What can hang from each mark
J_944: J_333 J_453
J_453: J_29 J_944
J_649: J_206
J_206: J_353 J_520 J_649
J_520: J_206 J_333 J_806
J_353: J_206
J_29: J_453
J_333: J_520
J_806: J_520

Known rows, with every way that one mark hangs from another
J_353{J_206{J_520}}: |  10.2 | -27.1 |  -2.0 | -10.9 |  19.9 |  25.1 |  -3.3 |  -7.5 |  -5.4 |  -8.1 |  22.1 |   1.5 |  -5.6 |  -3.8 |  -1.1 |   1.1 | -12.3 |  18.5 |  17.4 |  -4.3 |
J_453{J_29 J_944{J_333{J_520{J_206{J_353 J_649} J_806}}}}: | -17.1 |  10.3 | -52.1 | -30.9 |  -6.0 |   7.0 |  13.5 |  -4.1 |   6.7 |  24.6 |  10.0 | -12.0 |  13.2 | -38.4 |  14.9 |  24.1 |  -6.6 | -31.0 |  28.7 | -11.7 |
J_333{J_520{J_206{J_353}}}: |  -1.2 | -12.1 |  11.9 |   4.1 |  19.9 |  -7.1 |   0.8 |  -6.7 |  -0.1 |  12.3 |  -5.3 |   7.6 |   6.6 |  -0.4 |   1.0 |  -9.9 | -10.5 |  -7.3 |  21.1 |   8.1 |
J_333{J_520}: |   6.7 |  -1.9 |  10.6 |   1.9 |  31.6 |  -0.8 |  10.4 |   4.9 |  -7.2 |  10.0 |  -3.3 |   4.0 |   9.3 |  16.9 |  -0.4 | -22.5 |  -3.8 |  -2.2 |  18.0 |   5.3 |
J_649{J_206}: | -11.9 |  16.8 |  -4.7 |  -5.3 |   7.4 |  11.2 | -18.4 | -16.3 |  -1.4 | -25.2 |   4.5 |  -7.8 |  -8.0 |  23.9 |  -3.5 |  -0.3 | -21.4 |  15.7 |  18.1 |  14.6 |
J_944{J_333 J_453}: |  13.2 |   7.6 |  25.6 |  15.4 | -11.0 |  19.9 | -17.2 | -10.7 |  -1.8 |  -4.2 |  -7.8 |  23.6 |   9.4 | -42.0 | -12.7 | -26.2 |  15.1 |  -4.2 |   9.6 |  -9.3 |
J_806{J_520{J_206{J_353 J_649} J_333}}: |  11.1 | -21.8 |   3.1 |  -3.2 | -10.4 |   3.3 |   5.9 | -16.2 |  -5.0 |  18.0 |   4.9 |  22.2 | -19.4 | -14.8 | -14.4 |  -7.5 |  -0.1 |  -2.7 |  26.2 |   0.1 |
J_520{J_333}: |  13.1 |  -1.5 |  -6.6 |  -2.2 |  -7.8 |   2.9 | -16.4 |  13.6 |   6.4 |  -2.9 |   1.7 |  16.3 |   7.0 |  13.5 |  -4.1 |   9.7 |  13.3 |   0.2 |  14.9 |   5.9 |
J_453{J_29 J_944{J_333{J_520{J_206}}}}: | -23.0 |  17.4 | -52.9 | -29.7 |   8.3 |  14.2 |  11.3 |   1.9 |   2.6 |  17.4 |  14.7 | -14.9 |  19.4 | -21.1 |   5.0 |   7.6 | -12.3 | -33.7 |  22.8 |  -9.4 |
J_29{J_453{J_944{J_333{J_520}}}}: |   5.2 |  11.3 |   5.8 |  17.5 |  20.8 | -23.8 |  26.9 |  -9.9 |  -4.6 |   8.4 | -20.6 |   4.3 |  17.2 | -24.7 |   0.1 |   9.9 |  -9.8 | -38.1 |   7.8 | -14.4 |
J_806{J_520{J_206{J_353 J_649}}}: |   1.8 | -20.6 |   8.1 |  -1.5 |  -5.3 |   1.7 |  18.7 | -25.6 |  -9.4 |  19.7 |   3.2 |  10.5 | -24.8 | -25.2 | -11.5 | -15.1 | -10.3 |  -3.0 |  15.8 |  -4.3 |
J_806{J_520{J_206{J_353}}}: |  -0.3 | -14.6 |   6.7 |  -0.4 |   5.8 |   7.5 |  12.0 | -12.3 | -10.0 |  11.2 |   7.1 |  10.9 | -18.5 | -16.6 | -12.5 | -13.7 | -11.2 |  -3.5 |  12.7 |   2.2 |
J_944{J_453{J_29}}: |  -8.6 |  12.5 | -10.9 |  10.1 | -11.4 |  32.6 |   1.3 |   4.0 |   0.0 |   4.3 |   2.4 |   9.5 |   8.9 |  -5.1 |  -8.8 | -28.5 |   5.4 |  -8.5 |   8.7 | -12.4 |
J_944{J_333{J_520{J_206{J_353} J_806}} J_453{J_29}}: |   2.3 |   5.6 |   5.6 |   9.8 |  -2.3 |  36.0 | -24.3 |  -4.4 |   2.1 |   8.5 |  -2.6 |  24.7 |  18.6 | -42.7 |   0.5 | -23.9 |  11.1 | -17.6 |  29.6 |  -5.3 |
J_333{J_520{J_206}}: |  -3.9 | -11.0 |   9.8 |   5.3 |  26.2 |  -1.0 |  -2.4 |  -7.0 |  -2.0 |   8.8 |  -1.8 |   6.9 |  11.2 |  20.0 |  -1.4 | -26.4 |  -9.1 | -12.3 |  17.7 |   8.5 |
J_944{J_333{J_520}}: |  12.5 |   3.1 |  17.8 |  -2.5 |  21.2 |   6.7 | -12.5 |  -5.7 |  -4.5 |   4.7 |  -6.2 |   9.7 |  10.5 | -28.0 |  -2.9 | -11.5 |   2.1 |  -4.9 |  16.1 |   1.9 |
J_353{J_206}: |   9.0 | -23.5 |  -5.8 |  -9.4 |   5.3 |  32.8 | -23.3 | -13.1 |  -5.1 | -15.5 |  14.7 |  -3.8 |  -8.6 |  16.7 |  -2.4 |  13.2 |  -5.8 |  11.7 |  10.1 |  -0.9 |
J_29{J_453{J_944{J_333}}}: |   3.3 |  11.4 |   1.8 |  15.2 |   9.3 | -23.8 |  23.6 | -11.3 |  -3.2 |   4.4 | -18.8 |   3.0 |  13.9 | -31.0 |   0.2 |  17.2 |  -8.2 | -36.9 |   2.4 | -16.1 |
J_206{J_353 J_520{J_806} J_649}: |  17.2 | -22.5 |  10.8 |  -8.0 | -17.4 | -34.5 |  38.1 | -13.0 |   9.4 |  31.1 |  -3.6 |  12.2 | -15.6 | -81.0 |  22.8 |  26.0 |   3.2 |  19.9 |  27.4 | -12.1 |

Rows
| -21.0 |  22.6 | -58.7 | -32.2 |  -4.1 |  14.2 |  12.6 |   5.7 |   3.3 |  12.7 |  15.1 | -18.0 |  15.2 | -31.4 |   5.4 |  21.1 |  -7.8 | -27.8 |  13.3 | -13.6 | -> J_453{J_29 J_944{J_333}}
|   0.8 |   2.2 |   5.7 |   9.4 |  -6.4 |  35.8 | -22.7 | -14.5 |   1.3 |  11.4 |  -2.9 |  24.3 |  18.7 | -33.5 |   1.2 | -36.2 |  12.9 | -20.8 |  30.0 |  -9.4 | -> J_944{J_333{J_520{J_206{J_649} J_806}} J_453{J_29}}
|   0.7 |  10.3 |  -6.1 |  -7.4 |  14.4 |   7.1 | -13.0 |   0.3 |   5.2 | -21.1 |  14.6 |   8.8 |  -1.1 |  14.1 |   7.1 |  -0.9 | -14.0 |  21.4 |  36.1 |  16.4 | -> J_649{J_206{J_520{J_333 J_806}}}
| -20.8 |  14.9 | -55.3 | -29.2 |   5.7 |  15.4 |   6.3 |   4.8 |   4.3 |  16.4 |  16.3 | -12.3 |  20.8 | -18.6 |  13.9 |  12.8 |  -7.0 | -35.1 |  25.0 |  -8.2 | -> J_453{J_29 J_944{J_333{J_520{J_206 J_806}}}}
|  -2.2 | -16.9 |  11.0 |   3.5 |  14.6 |  -7.3 |   3.3 | -20.2 |  -0.1 |  16.7 |  -5.1 |   6.8 |   5.2 |  11.5 |  -0.1 | -26.5 |  -7.3 | -12.2 |  21.7 |   2.5 | -> J_333{J_520{J_206{J_649}}}
|   7.9 |  12.9 |   5.7 |   8.2 |   5.9 |  40.2 | -18.0 |   3.6 |  -2.4 |   7.0 |  -1.6 |  23.0 |  21.0 | -29.9 |  -0.1 | -32.6 |  15.1 | -14.6 |  27.8 |  -7.6 | -> J_944{J_333{J_520{J_806}} J_453{J_29}}
|  22.5 | -19.2 |   8.4 | -11.6 | -18.0 | -34.8 |  36.5 | -10.4 |  10.4 |  31.3 |  -5.2 |  20.3 | -12.4 | -77.1 |   2.5 |  22.5 |   1.4 |  21.3 |  33.6 | -11.7 | -> J_206{J_353 J_520{J_333} J_649}
|   4.1 |   3.2 |   5.4 |  18.6 |  11.2 | -27.0 |  18.7 | -12.5 |   0.3 |   9.5 | -19.7 |   8.7 |  15.0 | -35.1 |   8.7 |  23.7 |  -8.1 | -39.5 |  11.9 | -11.1 | -> J_29{J_453{J_944{J_333{J_520{J_206{J_353} J_806}}}}}
|   4.1 |  16.1 |   7.0 |   6.9 |  10.1 |  39.0 | -11.4 |  -0.8 |  -5.2 |   8.7 |  -2.9 |  19.7 |  19.7 | -34.0 | -11.8 | -39.1 |   8.0 | -14.1 |  24.2 |  -9.8 | -> J_944{J_333{J_520} J_453{J_29}}
|   6.5 | -29.5 | -10.3 |   2.9 | -39.6 |  -3.4 | -39.8 | -12.5 |  19.4 |   2.9 |   3.2 |  27.0 |   3.8 |  13.8 |  21.5 |  16.4 |  23.8 | -15.2 |  25.4 |   5.3 | -> J_520{J_206{J_649} J_333 J_806}
|  -1.0 |   9.4 |   0.5 |  -8.1 |  10.3 |  -3.1 |   0.3 |  -7.2 |   4.4 | -15.0 |   8.0 |   1.5 | -10.8 | -21.9 |  10.7 |  18.5 | -21.9 |  29.6 |  32.6 |  14.1 | -> J_649{J_206{J_353 J_520{J_806}}}
| -18.4 |  14.4 | -53.4 | -29.6 |   1.6 |  11.3 |   8.8 |   5.2 |   5.7 |  18.5 |  13.6 | -12.1 |  17.1 | -32.7 |  14.0 |  24.8 |  -7.9 | -30.6 |  26.4 |  -7.1 | -> J_453{J_29 J_944{J_333{J_520{J_206{J_353} J_806}}}}
|  19.5 | -35.6 |  -3.1 | -15.4 |   1.1 |  16.7 |  -3.6 | -19.4 |  -0.2 |   2.2 |  16.5 |   9.8 | -10.7 |  -7.9 |  -1.9 |   5.4 |  -3.1 |  18.7 |  29.7 |  -9.7 | -> J_353{J_206{J_520{J_333} J_649}}
|   4.9 |   8.6 |  -2.9 |  -9.4 |   6.4 |  -2.1 |  -8.3 |  -0.1 |   7.4 | -16.5 |   9.4 |   9.9 |  -7.0 | -14.9 |   8.9 |  23.1 | -15.6 |  29.3 |  39.5 |  17.6 | -> J_649{J_206{J_353 J_520{J_333 J_806}}}
|  17.6 |   6.6 |  32.9 |  16.8 |  11.2 |  19.5 |  -9.9 |  -7.5 |  -6.2 |   3.8 | -10.1 |  26.7 |  15.8 | -30.2 | -12.3 | -41.5 |  11.9 |  -5.9 |  22.8 |  -5.4 | -> J_944{J_333{J_520} J_453}
|   8.6 | -22.2 |  -9.3 |   3.6 | -32.0 |  -3.1 | -43.2 |   5.9 |  20.5 |  -3.6 |   4.0 |  28.0 |   4.8 |  -3.4 |  21.8 |  41.4 |  20.1 |  -7.0 |  24.9 |  14.3 | -> J_520{J_206{J_353} J_333 J_806}
|   2.2 |   4.1 |   4.0 |  19.7 |  15.0 | -23.0 |  16.0 | -12.6 |  -1.3 |   6.2 | -17.4 |   8.8 |  18.2 | -20.0 |   8.5 |  12.4 |  -7.4 | -43.2 |  10.1 | -11.8 | -> J_29{J_453{J_944{J_333{J_520{J_206 J_806}}}}}
|  22.6 | -38.6 |  -4.9 | -13.2 |  -3.4 |  18.2 | -10.1 | -15.1 |   1.3 |   0.1 |  18.8 |  13.4 |  -8.8 |  -3.8 |   9.9 |  11.6 |   4.3 |  17.9 |  32.6 |  -6.9 | -> J_353{J_206{J_520{J_333 J_806} J_649}}
|  -2.0 | -19.7 |   5.8 |   0.2 |   1.5 |   6.9 |  13.4 | -26.3 | -10.6 |  16.3 |   7.1 |  10.4 | -19.7 |  -4.4 | -12.3 | -31.1 |  -8.5 |  -8.4 |  13.5 |  -4.3 | -> J_806{J_520{J_206{J_649}}}
|   4.4 | -16.8 |   9.5 |   6.1 |  15.0 |  -4.2 |  -8.7 |  -1.2 |   3.0 |   9.6 |  -2.1 |  12.2 |   8.7 |   5.1 |  17.8 |   0.5 |   0.4 |  -8.2 |  25.2 |  11.9 | -> J_333{J_520{J_206{J_353} J_806}}
